Each row comes from the steps of one path. Every step used is in the known rows, and no mark comes twice. Write the path behind each row, first mark first.
(in the rows, 128 means zero)
Known rows
guberel > fifo > vivuza > momob > neted > ratog: [122 126 144 143 148 108  99 153 128 131  98 139 132  98 137 132 188 126
 112 132 118 141]
neted > ratog > vivuza > fifo: [124 141  91 133 150 105 115 142  84 139 112 114 127 136  87 135 118 163
 125 117 108 127]
vivuza > momob: [130 120 116 129 155 122 119 131 136 117 115 151 126 103 119 132 126 103
 127 138 136 131]
neted > ratog > fifo > vivuza > momob > dere: [127 127 127 139 138  98 106 138 107 141 116 109 134 127 153 124 128 155
 132 121 109 114]
fifo > ratog > neted: [117 111 109 127 143 129 121 149 140 151 114  99 128 136 145 124 123 165
 122 108 114 118]
momob > neted: [119 128 133  97 155 113 123 149 131 128 109 105 133 113 111 132 122 132
 119 116 104 119]
guberel > neted > fifo > ratog > vivuza > momob: [120 124 115 127 132 135 134 145 137 129 140 122 128 117  75 125 174 145
 128 117 128 127]
neted > momob > dere: [114 118 154 145 134  99 123 136 120 105 140 167 126 110 154 134 131 140
 121 102 119 118]
fifo > guberel > neted > ratog > vivuza > momob: [136 141 135  95 145 113 127 132 115 149 116 146 126 116  74 124 156 155
 114 114 118 123]
ratog > vivuza: [126 142 104 128 154 135 121 134 100 136 115 112 124 109 170 134 121 131
 123 118 123 128]
guberel > fifo > vivuza: [122 129 155 154 123 124 110 143 129 134 112 133 132 114 171 129 195 122
 113 135 126 145]
guberel > fifo > ratog > neted: [117 113 133 136 137 121 106 157 133 156 112 116 130 136 145 127 183 160
 107 117 112 132]
guberel > neted > ratog > fifo: [129 137 135 122 128 118 118 141 131 143 158 118 133 131  94 121 167 164
 123 128 120 113]
ratog > fifo > vivuza > momob > dere: [123 121 150 150 135 118 113 136 122 139 117  94 135 114 252 124 147 107
 129 138 117 120]
guberel > fifo > ratog: [123 113 139 132 129 127 107 145 133 156 123 130 128 143 137 128 187 149
 107 123 111 136]
neted > momob: [125 116 136 154 128 114 117 132 122 114 137 165 123  96 140 133 135 160
 125 111 125 124]
neted > ratog: [133 132 108 125 132 107 115 132 111 135 124 133 129 134  64 127 115 172
 131 116 118 121]
neted > guberel > fifo > ratog: [139 118 118 138 138 123 103 142 129 154 121 126 123 162 109 124 173 122
 122 103  96 130]
momob > neted > guberel > fifo > ratog: [127 120 126 104 161 109 107 159 132 146 104 103 130 136  98 129 154 128
 116 100  82 120]
momob > neted > fifo > ratog > vivuza: [113 116 109 103 149 116 128 157 116 137  95  82 132 116  93 131 127 159
 128  95  92 120]
vivuza > momob > neted: [124 119 119 107 175 111 116 146 139 117 102 136 129  92 106 135 122 106
 121 129 120 124]
neted > ratog > vivuza > momob: [133 138  86 125 163 109 106 138  95 135 109 134 125 109  88 133 110 162
 128 113 119 122]
guberel > fifo > ratog > vivuza > momob: [123 117 123 132 152 128 100 149 122 156 112 131 125 124 154 132 183 142
 104 121 111 136]

Which path is each row?
[128 123 147 154 119 128 114 132 120 150 122  81 135 120 250 122 150 128
 131 137 115 121] -> ratog > fifo > vivuza
[120 124 151 144 146 116 104 151 134 129 100 137 132  96 159 132 192 111
 110 136 122 144] -> guberel > fifo > vivuza > momob > neted
[114 111 117 104 140 114 131 155 126 135  99  88 133 122  78 128 130 158
 129  99  94 120] -> momob > neted > fifo > ratog
[122 120 127 132 142 130 104 148 119 160 116 123 126 134 158 131 184 151
 104 119 107 135] -> guberel > fifo > ratog > vivuza
[124 115 118 105 162 106 125 147 126 121  86 128 129  94  77 131 129 122
 128 116 114 128] -> vivuza > momob > neted > fifo > guberel
[119 142 112 128 153 120 132 139  84 144 100 105 124 133 155 138 135 122
 115 124 108 136] -> ratog > vivuza > fifo > guberel
[115 128 148 132 127 104 142 140 114 133 124 133 127 148  97 134 172 125
 112 134 109 137] -> vivuza > fifo > guberel > neted > momob
[122 114 112 114 163 109 122 149 131 113  95 127 130  93  83 133 127 117
 131 120 118 128] -> vivuza > momob > neted > fifo
[117 134 139 122 128 102 142 140 110 140 120 122 129 161  71 132 165 129
 114 135 106 137] -> vivuza > fifo > guberel > neted > ratog
[119 133 139 142 109 133 141 140 141 114 141 121 133 112  87 122 182 133
 135 125 137 133] -> guberel > neted > fifo > vivuza
[115 105 112 139 143 122 116 151 137 144 119 117 126 120 149 127 126 181
 121 100 113 115] -> fifo > ratog > neted > momob
[120 108 108 112 164 112 120 150 135 121  95 123 129  99  84 132 127 124
 128 117 113 125] -> vivuza > momob > neted > fifo > ratog
[125 116  94 121 163 138 113 137 124 150 114 120 121 119 160 131 124 138
 118 116 113 123] -> fifo > ratog > vivuza > momob
[128 119 126 124 102 117 147 129 103 136  96 115 128 133  69 121 143 160
 141 101 117 135] -> neted > fifo > guberel
[133 137 156  96 125 123 139 127 131 146 127 140 127 128  94 121 165 141
 114 121 121 126] -> fifo > guberel > neted
[117 126 158 150 140 114 108 146 131 124 107 146 132 108 172 131 192 100
 111 135 127 144] -> guberel > fifo > vivuza > momob > dere
[116 120 122 107 138 110 133 154 120 124  99  92 134 114  75 130 128 148
 132 103 102 123] -> momob > neted > fifo
[119 122 134 120 162 107 126 135 133 107 117 153 129 116 132 133 122  84
 123 128 131 126] -> vivuza > momob > dere
[111 110 145 141 140 109 105 161 130 147 117 130 130 132 156 129 183 163
 104 106 108 128] -> guberel > fifo > ratog > neted > momob > dere
[117 119 132 129 154 121 104 151 120 152 113 131 126 131 161 132 181 132
 102 117 108 133] -> guberel > fifo > ratog > vivuza > momob > dere
[126 129 106 140 150 114 118 155 127 133 104  96 129 131 124 124 122 137
 136  99 119 119] -> ratog > neted > guberel
[118 128 138 128 126 106 143 135 106 139 106 117 127 162 107 134 148 115
 117 136 106 141] -> vivuza > fifo > guberel
[119 122 127 127 114 135 140 142 143 130 149 119 130 132  66 121 177 153
 129 117 126 126] -> guberel > neted > fifo > ratog
[118 128 124 149 160 103 110 165 129 127  93 108 132 123 147 127 152 117
 126 101 117 126] -> ratog > neted > guberel > fifo > vivuza > momob > dere
